What can hang from each mark:
furem: lerek nuseli zaga zudu
sito: tapid zudu
zudu: tapid zaga
nuseli: furem
tapid: sito zudu
zaga: furem lerek

Known rows, with every way that one mark hangs from another:
{furem nuseli {zaga lerek} {zudu tapid}}: [-0.22 0.93 2.49 0.11 -0.80 0.56 2.39 2.04 0.21 1.71 -0.74 -0.26 1.21 -0.58 -0.72 1.30 -0.28 -1.72 3.95 1.75]
{zudu {tapid sito} {zaga {furem lerek nuseli}}}: [0.45 -0.47 -0.32 -1.59 -1.36 0.53 -1.42 3.39 0.80 -0.35 -1.24 0.66 -1.73 -3.17 0.45 1.22 0.38 2.60 -0.60 1.56]
{nuseli {furem lerek}}: [-1.43 2.05 1.80 2.73 0.29 -0.42 2.16 -0.38 -2.17 0.31 0.80 0.00 1.21 1.24 0.30 -0.05 1.42 1.75 -3.13 -1.03]
{furem lerek zaga}: [1.51 1.51 2.68 -0.11 1.25 0.53 0.87 -1.48 -4.89 -1.70 -1.73 -0.15 0.04 1.07 -0.27 3.78 2.77 -0.67 -0.90 1.39]
{nuseli {furem lerek {zudu tapid}}}: [-2.33 3.36 0.38 -0.04 0.14 -2.98 1.91 -0.07 -0.28 3.57 0.69 0.25 3.30 -0.09 0.89 -0.75 1.18 -0.51 -1.89 0.80]
{furem lerek nuseli zaga}: [0.91 -0.11 3.67 0.77 -1.17 1.89 3.07 0.01 -4.06 -1.34 -1.46 0.49 -1.84 -0.15 -1.05 4.39 2.45 -0.41 1.05 1.41]
{furem lerek}: [1.45 1.06 0.79 -0.49 2.03 -0.71 2.12 -2.22 -2.86 -0.72 -0.45 0.56 1.27 0.35 -0.62 -0.27 1.64 0.62 -2.01 0.27]
{tapid sito {zudu {zaga {furem lerek}}}}: [-0.20 -2.54 -2.61 -1.82 0.63 1.57 -2.74 -1.97 -1.49 -1.19 0.44 0.05 -2.13 0.86 1.23 0.15 0.62 -0.76 -0.78 0.28]
{tapid sito zudu}: [0.69 -3.57 -1.58 -1.63 0.62 -0.02 1.50 -2.48 0.26 1.47 2.20 0.21 -0.71 2.69 1.05 -2.63 2.14 -0.23 -0.91 -0.47]
{furem nuseli zudu}: [0.79 -1.61 1.53 0.17 -0.50 -1.33 4.71 -2.90 1.78 1.68 0.56 0.81 -0.13 -1.04 -1.79 -0.91 0.33 -2.19 2.33 -0.69]
{sito {zudu tapid {zaga furem lerek}}}: [-0.95 1.38 -3.43 0.14 -0.65 -0.36 -4.99 3.48 0.75 -1.88 -0.24 -1.14 0.66 0.23 -0.69 -1.69 -2.29 1.84 -0.24 -0.80]
{furem nuseli}: [1.63 -2.04 1.89 1.36 -0.60 0.16 4.71 -0.70 0.16 -0.37 0.82 0.54 -0.91 -0.31 -1.21 -0.90 0.84 1.15 0.47 -1.42]
{zaga furem}: [1.68 0.79 -0.09 0.60 1.49 -0.15 0.85 -2.06 0.14 -0.91 -0.48 0.46 -0.98 0.90 -0.65 -0.58 -1.05 1.12 -0.78 -2.54]
{tapid {zudu {zaga {furem nuseli}}}}: [0.27 -3.25 -1.87 0.24 -0.51 1.84 0.12 -1.90 -1.68 -2.57 1.99 -0.70 -1.76 0.72 0.32 -0.32 -1.35 -1.49 0.66 -1.33]
{zudu {tapid sito} {zaga {furem nuseli} lerek}}: [0.02 -0.89 -0.05 0.69 -0.89 2.19 -1.83 4.88 2.42 -0.80 -0.55 -0.42 -1.09 -2.07 0.25 -1.13 -1.82 3.70 0.82 0.03]
{nuseli {furem lerek zaga zudu}}: [-2.30 2.57 3.11 2.19 -0.19 -0.52 1.26 -1.51 -2.55 1.38 -0.75 -0.33 0.86 1.38 0.38 3.75 1.94 -2.14 -0.30 0.53]
{sito tapid}: [3.41 0.25 2.80 2.48 0.65 -0.47 2.98 -1.49 1.96 -0.58 1.14 0.73 0.75 2.03 0.22 -1.32 -0.57 0.52 -2.33 -1.73]
{tapid sito {zudu {zaga {furem lerek nuseli}}}}: [-0.60 -3.62 -1.91 -1.27 -1.06 2.60 -1.02 -1.15 -0.92 -1.07 0.76 0.33 -3.35 -0.18 0.58 0.65 0.10 -0.77 0.50 0.44]
{sito tapid {zudu zaga}}: [1.50 -1.11 0.25 2.92 -1.59 -0.81 -2.11 0.60 2.27 -2.49 1.05 -0.33 0.00 1.96 -0.39 -0.17 -0.89 0.01 -1.83 -1.43]
{tapid {zudu {zaga furem}}}: [0.70 -2.19 -2.70 -0.41 1.19 0.77 -1.60 -3.14 -2.10 -2.90 1.78 -1.00 -0.43 1.59 0.95 -0.91 -1.05 -1.56 -0.65 -1.29]
{tapid {sito {zudu zaga}}}: [0.27 -3.04 -1.10 0.37 -1.05 -1.11 -2.78 0.60 2.01 -0.63 0.23 -0.81 -1.52 0.61 -0.83 -0.63 2.17 1.61 -0.91 -0.86]

Rows:
[-0.40 1.94 -0.18 1.00 2.63 0.86 -0.05 -2.49 1.46 0.40 -1.01 0.29 0.71 0.63 -1.38 -1.85 -3.48 -1.33 2.13 -1.98]	{zaga {furem zudu} lerek}
[-1.78 1.21 2.46 0.98 -1.23 -2.08 0.94 1.80 1.55 3.97 0.11 -0.56 0.84 1.11 1.85 1.80 2.44 -0.13 -0.36 0.54]	{nuseli {furem zaga {zudu {tapid sito}}}}
[0.78 2.25 -1.46 -2.18 1.53 -2.75 0.52 -1.73 1.97 2.29 -0.66 0.83 1.10 -0.57 0.00 -1.11 -1.31 -1.12 0.22 -0.64]	{zaga {furem {zudu tapid}}}
[-0.46 2.24 -0.70 -2.51 -0.44 -1.06 2.13 -0.56 0.72 2.54 -1.55 2.13 -0.58 -2.47 -0.82 0.65 -1.15 -1.44 1.52 1.03]	{zaga {furem lerek nuseli {zudu tapid}}}
[0.75 -4.60 -1.75 -0.91 0.61 0.46 -1.03 -2.04 -0.36 -1.10 2.40 -1.10 -0.42 1.56 1.22 -1.59 1.92 -0.43 -1.14 0.00]	{tapid sito {zudu zaga}}
[-0.05 1.62 2.13 -2.56 -1.22 -0.87 2.79 0.36 -2.08 2.24 -1.66 1.00 0.48 -1.87 -0.41 3.88 2.13 -3.01 2.43 3.49]	{furem lerek nuseli zaga {zudu tapid}}
[-0.51 -3.44 -1.16 0.93 -2.92 0.60 -2.45 1.71 3.09 -0.65 -0.50 0.06 -4.33 -0.56 -1.44 0.73 0.28 1.88 0.97 -1.72]	{tapid {sito {zudu {zaga {furem nuseli}}}}}
[0.48 1.60 -0.61 -2.92 1.94 -2.88 -0.74 -1.45 -1.24 0.39 -0.43 -0.15 3.71 -2.26 0.19 0.07 1.38 -2.08 -0.92 3.02]	{furem lerek {zudu tapid zaga}}
[0.13 0.66 -0.60 4.10 -1.17 1.95 -4.26 1.71 2.86 -3.16 -0.10 -0.34 -0.88 2.14 -0.96 -0.47 -4.24 0.50 -0.28 -2.56]	{sito tapid {zudu {zaga furem lerek}}}
[-0.66 -2.51 -1.76 1.42 -0.18 3.73 -0.60 -0.84 -1.69 -3.09 1.76 -0.99 -1.06 1.11 -0.11 -1.56 -2.91 -1.10 1.64 -1.41]	{tapid {zudu {zaga {furem nuseli} lerek}}}
[1.17 2.14 -1.34 -1.73 1.19 -0.99 -2.61 1.24 -1.88 -2.08 -0.99 -0.25 1.22 -1.72 0.78 0.53 -0.38 1.45 -2.20 1.20]	{zudu tapid {zaga {furem lerek}}}
[-1.55 1.57 3.71 5.53 -0.04 1.98 0.78 1.79 -2.04 -1.00 0.43 -1.68 0.95 3.08 0.47 1.17 0.36 1.78 -0.62 -1.96]	{nuseli {furem {zaga lerek}}}
[0.52 1.24 -1.28 -2.69 0.86 -2.36 -0.01 -0.92 3.65 3.41 -0.86 1.30 -0.29 -0.69 0.35 -1.01 -0.36 -0.32 0.27 -0.35]	{zaga {furem {zudu {tapid sito}}}}
[0.26 -2.37 -1.66 0.95 1.91 2.00 -0.97 -1.90 -2.76 -3.10 2.77 -1.85 1.90 2.19 0.41 -2.95 -0.85 -1.06 -0.20 -0.59]	{tapid {zudu {zaga lerek}}}
[-2.58 2.67 2.19 -0.09 -1.02 -1.55 0.37 1.52 -0.39 3.76 -0.80 0.10 1.09 0.36 1.66 3.04 3.06 -0.61 -0.93 2.16]	{nuseli {furem lerek zaga {zudu {tapid sito}}}}
[-0.30 0.43 2.36 -2.87 -1.71 -0.50 2.02 1.35 -0.17 3.49 -1.90 1.33 -0.88 -2.08 -0.14 3.86 3.03 -1.87 2.38 3.93]	{furem lerek nuseli zaga {zudu {tapid sito}}}
[-1.16 -4.03 -1.61 0.80 -0.72 4.31 -1.50 0.30 0.64 -1.62 1.34 -0.57 -2.58 0.84 0.18 -1.58 -1.77 0.24 1.73 -0.97]	{tapid sito {zudu {zaga {furem nuseli} lerek}}}
[0.28 0.28 -0.84 0.11 1.01 1.13 -3.59 3.71 1.91 -1.10 -0.62 -0.88 0.44 -0.86 0.91 -1.73 -1.46 3.50 -0.64 0.02]	{zudu {tapid sito} {zaga furem lerek}}
[0.38 -0.32 -2.69 -0.89 -1.16 -3.06 -2.91 2.16 0.10 -0.95 0.97 -1.33 1.49 0.09 -0.34 -1.41 1.12 1.34 -1.60 0.27]	{sito {zudu tapid zaga}}
[0.21 0.45 -0.19 1.20 -0.31 1.75 -1.21 3.84 0.44 -2.44 -0.17 -0.77 0.50 -1.81 -0.27 -1.28 -2.92 2.54 0.79 -0.36]	{zudu tapid {zaga {furem nuseli} lerek}}
[-2.60 0.63 0.85 2.31 -0.11 -1.06 -0.98 2.50 2.82 2.03 1.27 -1.42 2.88 -0.13 1.21 -2.08 -0.08 1.12 -0.84 -0.14]	{nuseli {furem {zudu {tapid sito} {zaga lerek}}}}
[0.08 3.66 -1.49 -3.18 1.65 -2.21 0.17 -1.90 0.06 2.30 -1.62 1.53 1.19 -1.34 -0.06 0.17 -0.85 -1.57 -0.16 0.97]	{zaga {furem lerek {zudu tapid}}}
[-0.23 2.60 -1.40 -3.70 1.25 -1.81 -0.41 -1.15 1.58 3.48 -1.97 1.92 -0.06 -1.44 0.18 0.16 -0.04 -0.67 -0.03 1.30]	{zaga {furem lerek {zudu {tapid sito}}}}
[0.43 0.79 0.59 0.19 -0.42 1.43 2.39 -0.95 -1.17 -0.70 -1.37 1.63 -2.63 -1.04 -1.52 1.27 -0.92 0.79 0.49 -0.89]	{zaga {furem lerek nuseli}}
[-0.21 -0.62 0.63 0.31 -0.19 -0.27 1.10 1.48 1.46 0.21 0.72 -0.78 2.58 -2.50 -0.76 -1.84 -1.26 -0.91 2.45 1.23]	{furem nuseli {zudu tapid {zaga lerek}}}
